Each row comes from the steps of one path. Every step used is in the known rows, and no mark comes twice. Write the path behind each row, first mark first.
Known rows:
X/V: [-21 -23 -35  19 -24  33 -44   9 -14  32 -11 -13 -24 -21  -7  -8 -20  18
  11  -4 -33   5  18  13   6  14  -2  22   5  -2  18 -21  14 -16  15  26
 -34  34 -23 -29 -26]
X/U/C/W: [-21 -40  -9   2 -30  54 -42 -12  14  26 -26  -6   1 -31  -3 -12 -21  -7
   3  -3 -36 -27  30  43 -31  15  -6 -18 -20  27   4  -3  23   4 -35  32
 -17  48   0 -19   5]
Z/V/X/U/H/N: [ -7 -27 -44  13  45  -7 -41   2  -9  35 -11 -10   4  -2 -12 -11   5  25
  15  -4 -37  -5  -9  44 -20  -5  -9  -5 -34 -12  13  26  30   5  11  42
  12  21 -18 -33 -10]
U/H/N/Z/V/X: [  8  -6 -41  10  21   1 -34   1 -29  14  -6  12  -5   7  -3   4   8  16
   2  -4  16  -6  14  29 -42   0  -5 -24  -2 -18  33  -1  19  14   1  22
   8   9  14 -30   5]
S/J/E/U/C: [  2  -9 -21  17 -18  21 -37 -21   2  25 -46  16 -19 -29 -14  21  -6 -35
  20  19   8  -8  22 -13 -16   2  -5  58 -10  45  30  -5  16   5 -11  39
  36   6 -12 -19  50]
F/J/E/U/H/N: [ -9   6 -46 -25  -5   8 -43  -7   6  20 -33  -4  -7  -2  14  -5   4 -40
  10  -6  18  -2  20   2 -34  -6 -31  36  -1  10  53  -2   8 -16   3  22
  23  -2  15 -10  22]
C/W: [-19 -15 -35   6 -22  45 -37  15 -10  22 -35   8  -9 -13  26   2  -9   1
   9  -7 -19  13  25  43 -31   3   1  15  -8  -1  32 -17  40  10 -19  18
 -14  28  16 -19  16]
L/N/Z/V: [ -5 -35 -34   0   0  40 -30 -13  -7  19   3 -13 -30 -55 -10  20  11  34
 -16  18  21  18  26  58 -35  -9 -14  -2  -2   1  38  -2  34  15  25  25
   2  17   0 -31  27]
J/E/U/H/N/X/V/Z: [  2  26 -29   7 -28  20 -33  15  -9  41  -8   5 -31  28   0 -12  36 -13
  11   3 -10 -25  37 -30  -4  15 -20  22   2  14  44   6  -8   4  18  34
  22  10  36 -29   6]
X/V/Z/N/H: [-15 -19 -27  26 -14  36 -37   4  -4  51  -8  -1 -17   9   0   5  26  17
  17 -17 -38   3  22  39  23  29   1 -11   0  11  23  17  12 -25  22  38
 -28  27  -3 -30 -28]
G/V: [ -6 -41 -14   2 -16  39 -41   1 -32  42 -38  10  -3 -22 -11  23  10 -11
  -3  -5 -18   7  15  26  -4   4  14  -6   0   1  28  -8  21 -11   0  15
 -27  14 -31 -14  43]
N/Z: [-15 -35  -2  -5 -29  37 -50  -4  -8  20   2  -3 -21 -22 -16   5  12 -12
  -6  29  10  10  33  37 -43  -2 -14  11   1   4  55 -19  26   5  -7  16
 -19  25 -16 -19  17]
V/Z: [-21 -28  -7  19 -19  31 -46  31   0  39 -26  14 -17   6  -5  -3   4 -16
   5   5 -28  32  24  22 -19   9   6 -28  -4  -2  49  31   9 -13   5  37
 -17  35 -11 -18  19]
H/N/Z/V/X: [ 11 -28 -42  -2   9   2 -45   1 -25  23  -4   6 -10  -9 -17  -5  15   7
  -9  12 -16  10  41  40 -35  14 -10  -1 -16 -25  27   3  32  24  22  31
  10  15  -6 -22  15]
Z/N: [  6 -32 -32  12  20  16 -33  -5  -1  45 -34  12  -1 -19   4   8   3 -18
  22   6   6 -16  16  61   0   8   3  10 -14   7  32 -11  16  -3 -15  36
 -21  18 -26 -23  28]
L/N/X/V: [ -8 -15 -51  18  -8  39 -21  14 -15  28   2 -25 -53 -44 -17   7  20  42
 -10   6   1  13  34   4   4  -5  -2  18  14  -7  28 -21  15   5  10  31
  -8  17   2 -30  -4]
D/S/J/L/N: [ 25 -24 -43  42  13  37 -34  -3 -14  14 -23  18 -21 -40  -1  27  -8  23
  25  37   7  47  27  14 -45 -15  17  60  -4   1  -1  12  34  18  17  21
  62  14 -34 -36  23]
F/J/X: [-16 -44 -40  -1  -6  11 -60   3  -4   6 -31 -13  -4 -21  -6   7   5 -25
  13  14   0  49  10  13 -20  -7 -16  38   1  -8  53 -12  43 -36  -5  31
  15   9  -6 -13  12]
E/J/X: [ 10   0 -29  10 -25  28 -57   9 -28  39 -24 -15  -5 -10 -28  -8   2  -1
   9  25  -6  34  18  -6 -13   6  12  14  -4  12  23 -14  12  -8  -8  30
  26  17   6  13  10]
U/R: [ -9 -30 -30  33 -19  21 -47   8  -3  14 -32  11 -19 -12   1 -17   3  -1
  23  18  27  -3  10  21 -24 -19  12 -40  -1  -5  26   3  17 -14   3  11
 -52  38 -34 -39  20]
V/X/U/H/N/Z: [  0 -18 -13  10  -2  11 -48  12  -7  24   3  -6 -10 -12 -31  -5  -5  -2
  -2  -6 -19 -12   5  14 -27 -17 -22  -7  -2   0  20  21   7  15 -27  29
  10  24 -11 -25 -25]
X/U: [-14 -34  -6  13 -18  31 -39  -1  20  41  -6 -16 -13 -28 -15 -14 -11 -12
  14  20 -38 -17  18  40 -27 -17  -4  18 -17  13  24  -4  -3 -14  -9  32
 -18  42 -39 -15  -6]
H/N/Z/V/X/U/C: [  6 -39 -33  -6  -1  12 -48 -14 -15  23  -3  -2   3 -18 -24 -12   5   5
 -14   6 -27  -9  45  41 -37  24 -13 -20 -23 -12  10   9  27  24  10  34
   8  25  -6 -23  10]
E/U: [  4   4 -26  19 -18  15 -32  12  22  40 -39  18 -11 -17  -6  -6   1 -25
   6  18   7 -17  31  21 -25 -10  -6   6   6  24  49 -12   2  -9 -11  14
 -18  16 -15 -29  38]
F/D/S: [  0 -38 -37 -12   5  14 -56  15  -8  13 -31   0 -13 -18 -12   8   5  28
   7  30   9  46  49  28 -47 -17  24   0 -34 -31  26  -7  51  -9   5  24
 -13  19 -40 -12  12]
D/S: [  2 -19 -25  28   8  37 -43   4 -19  18 -20   4 -19 -13  -5  -8   0  -1
  13  43  -8  37  37  31 -45  -3  24  22  -8 -12   6   7  34 -10   6  19
  -6  32 -42 -29  19]
F/D/S/J: [ 10 -36 -38   2  16   7 -42   6  -9  10 -34   7 -14 -29 -14  29   2  33
  16  27  11  52  43  19 -43 -26  35  33 -34 -19  21  -4  53  -1  -2  30
   3  11 -47 -15  15]
H/N/X/U/E/J: [ 13  -1 -36   5 -10  11 -35  -6 -14  46  -5 -20 -22  -1 -25 -30  21   9
  -7  20 -16 -21  54   6 -34   7  27   0 -22   1   6 -21  -9  32  -5  30
   5  26  -3  -7  -2]
V/Z/N/X/U/E/J: [-10 -19  -9   1   2  29 -38  -1   4  68  -9  -8 -12  13 -15 -11  43   8
   5   9 -13   1  12  34  -7  15  15 -20 -22  28  35  26   0  16 -21  52
 -10  25   5 -18   0]
V/Z/N: [ -5 -34 -14  15   2  22 -35  16   1  51 -29  23  -1   4   3   6  12 -16
  15  -2 -15  11  17  49  -3  16   4 -22  -9   6  45  31   9  -9  -4  48
 -18  26  -6 -21  24]
H/N/Z/V/X/U: [ 10 -33 -34  -1   3   4 -42  -5 -15  30   8  -7  -3 -16 -22  -8   9  13
  -8  10 -29  -4  40  48 -35   7 -11   7 -24 -17  18  10  20  24  20  32
  12  21 -14 -22   1]
D/S/J: [ 18 -17 -28  46  24  26 -32 -11 -22  18 -26  10 -19 -25 -10  14  -5   2
  26  42  -1  43  30  20 -46 -15  34  61  -9   5   3  10  32  -1   0  27
  17  19 -50 -32  22]
S/J/E/U/H/N/Z: [ 26  12 -21  16 -15  10 -26 -20  -8  25 -18  20 -20 -16  -6  25   8 -25
  18  17  24 -20  29  -9 -35 -14 -10  70  -3  36  35 -10  -1  17  -2  28
  46  -3   9 -23  35]
S/D: [-16 -42 -34   8  11  20 -26   9  -6  28 -30  -1 -14 -10  -1  10 -17  -7
  13  13  15  12  31  44 -22 -13 -11  44 -17   4  31 -13  36   2 -16  29
 -12  25 -11 -16  16]

Write each row's path:
[-14 -29 -28  17 -12  31 -39  16 -10  54 -12   4 -14  -6  -1  -1  -4  20
  18 -19 -36   9  16  32  27  31  -1   1   3   3  24  19   6 -14  15  45
 -33  31  -5 -33 -24] -> X/V/Z/N
[ 11 -26 -38  -2   3   8 -38  -7 -21  25  -2   5  -9 -10  -5  -4  12   6
  -7  18  -9   1  54  51 -44  16   0   2 -19 -23  30 -13  24  19  29  26
   1  19  -7 -22  23] -> H/N/Z/V
[  8 -30 -45  32 -12  30 -28  13  -6  31  -9  12 -37 -30  -8  30  11  43
  22   7  -8  34  14 -17  -2  -4  -3  58   5  14  34   3  17  23  16  36
  61   6  -2 -29  -5] -> S/J/L/N/X/V/Z
[-31 -25 -39  -1  28   5 -55 -15  -8  41 -15 -29  -2 -14 -26 -19   3  33
   8   9 -34  14 -28  43 -18  -1   1  -4 -45  12   3  27  38  16   6  42
   7  26 -24 -28 -10] -> Z/V/X/U/E/J
[  1 -35 -35   0   2  -1 -47 -16 -12  22   0  -5  -8 -18 -22  -7   8  13
 -10  11 -15 -13  33  49 -44  11  -1  -9 -28  -9   1   8  24  37  20  31
   4  30 -12 -37   6] -> H/N/Z/V/X/U/E
[-21 -49 -14  -8   6  17 -54  -9  -6  29  17 -19 -11 -20 -25   3  25  19
  -5  23 -23  14  -1  56 -33  -3 -29  16 -26   1  44  14  45  10   4  35
   1  24 -25 -29  -6] -> N/Z/V/X/U
[ -9 -44 -10  -3 -11  29 -52   5 -26  49 -27  -3  -1 -31 -37  15   5  -3
  -7 -15 -47   3  -7  18  10  -7  -3   0  -5   3  14  28  19  -3 -16  29
  -8  16 -39 -20  16] -> G/V/X/U
[ -9 -35 -36   1   4  32 -38  -5 -14  17   0 -10 -32 -54 -21  22  10  34
 -17  10  14  29  11  46 -28 -10 -22  -3   1  -5  35  13  41  18  18  25
  10  12  -1 -33  24] -> L/N/Z/V/X
[  1 -24  -6  14  17  22 -23  14   5  59  -3   6  -9  22  -1   1  48   6
  14   5 -14  -9  12  37  -7   5  -1 -15 -15  10  56  26  -1  -6 -22  51
 -13  22   7 -25  -3] -> V/Z/N/X/U/H
[-28 -38 -48   9  40  -2 -54   8 -17  28 -24  -7  -6  -6 -15  -4  12  19
  14  10 -31  31 -17  41 -10   2 -10   4 -30 -12  34  19  56  -7  12  42
   4  17 -30 -32  14] -> Z/V/X
[ -4  -4 -28   7 -33  39 -32  -2  14  25 -58  28   4 -20   7  -4  -9 -18
  -1  -4   7 -25  43  27 -30  24  -8 -32   2  36  35 -11  24   5 -37  14
 -18  21  23 -33  51] -> E/U/C/W
[ 10   8 -46  22  10  10 -22  13 -29  27  -5   2 -22  16   0  -8  15  20
   9  -4   6 -21  37  -8 -20   4  14  -5   8 -17  29 -33  -2   3  -5  22
 -10  15  16 -28 -15] -> U/H/N/X/V
[-12  -7 -30  23 -24  35 -59 -28 -21  36 -21 -15 -10   4 -18   1  26  20
  13   3   9   4   7  18   1  29  33 -32 -10  37 -11   1  21   8   8  35
   1  25  18 -27 -10] -> U/E/J/X/V/Z/N/H
[-18 -49 -20   1   3  14 -54 -13  -5  21  13 -15 -12 -16 -21  -7  30  28
   4  26  -5   9  -4  56 -33 -12 -28  -7 -27  -2  39  22  46   9   8  28
 -18  27 -27 -43 -10] -> N/Z/V/X/U/R
[ 34  12 -27  11 -21  24 -45   3 -22  45  -8 -15   3  -5 -30 -15  -4   5
  10  12 -10  -2  22  -6 -23  -1  16   6  -6  12   6 -10 -12  -1  -8  30
  35  21  19  13 -13] -> E/J/X/U/H/N
[-28 -27 -23   0 -18  17 -74   2   1  32 -17 -17  -8 -19 -36 -16 -13  12
   6   3 -28   5 -22   2 -19  -7  -8  -8 -16  21  -4  24  15  33 -22  32
  28  31 -24 -22 -22] -> V/X/U/E/J/L
[-31  -5 -26   1 -23  30 -58 -24 -16  29 -38 -15 -11 -18 -17 -16 -15   3
   1  16  23   5   2  19 -37   6  36 -30 -12  29   3 -17  12  25 -12  18
 -19  32 -10 -16  17] -> U/E/J
[-25 -22 -28  16 -14  30 -38  32 -16  44   8 -16 -41  13 -16 -12  48  28
   2  15 -38  26  32  -9   8  17  -1  17  -1  -6  55  -6  22  -9   2  41
 -21  23   0 -28 -25] -> N/X/V/Z
[ -3 -53 -13  33 -33  18 -56  -8   3  15 -14 -15 -14 -29 -25  -1  -1 -12
  20  33 -12  -9  10  17 -19  -4  10  13 -13  15   4  -9  25  -1   0  37
   7  45 -12 -37   7] -> J/X/U/E
[ 21 -35 -47  32  31  25 -40 -10 -26   9  -4  10 -19 -35 -13  29  10  47
  16  39   3  62   9  25 -45 -10  -1  67 -13  -1   5  29  57  31  21  26
  75   7 -33 -45  14] -> D/S/J/L/N/Z/V/X
[-18 -26 -31   4 -18  25 -68   0   2  30 -16 -20 -16 -39 -38  -8 -20  21
  -3  -3 -16   5 -23   3 -17 -12  -9 -13  -7  23 -11  29  10  41 -13  29
  33  29 -15 -24 -16] -> V/X/U/E/J/L/N
[ -5 -19 -40  17   0  35 -24  13 -10  24  -7 -15 -47 -41 -15  11  30  19
 -12  20  16  14  35  12 -17 -17   3   7   7  -7  43 -18  17  10  -2  30
   1  14  -1 -19  27] -> L/N/X
[  1 -10 -38 -20 -14  39 -57  -2  -8  46  11 -22  -5 -27 -27  -3   4  53
  -5  12 -14  27  -5  22 -28  -5 -28  10 -14  16  18  15  14  40  11  24
  67  12   5   4 -15] -> E/J/L/N/Z/V/X/U
[-19 -39 -15  -6  15  15 -47 -13  -8  23  20 -14  -7  -9 -17   4  25  27
  -1  17  -7   6 -11  54 -37 -10 -30   4 -22   3  47  11  40   7  -4  30
  -2  19 -10 -36 -12] -> N/Z/V/X/U/H
[  1 -20 -30  24  18  26 -36 -23   1  43 -22   6  -5   0   6  21  45 -20
  22  13   4 -25  24  66  -6   1   5  -6 -14  18  27 -14  24 -19  -5  25
 -14  15 -20 -15  18] -> Z/N/H
[  8 -20 -17   8   9  15 -25 -15   3  37  13 -10  -3  -6  -3  -9   5  15
  10   7 -11 -37  19  53 -50 -11  -5   0 -22   0  21  -3  -5   3   3  27
  -3  32  -5 -25 -15] -> X/U/H/N/Z/V
[-18 -44 -21  -5   5  25 -46 -16 -13  22   7  -9 -12 -12  -6   3  29  14
  -3  33   0  18  17  63 -43   5 -16  11 -22  -4  56 -13  47   3  18  22
 -14  21 -16 -26  18] -> N/Z/V
[-12 -15 -14  14  10  23 -24   4   3  41  13 -22 -29   6 -14 -11  46  12
   9  29  -9 -21  14   8 -30 -25  -3  16 -16   6  53 -26   8  -5 -36  33
 -11  22  -8 -20 -16] -> N/X/U/H
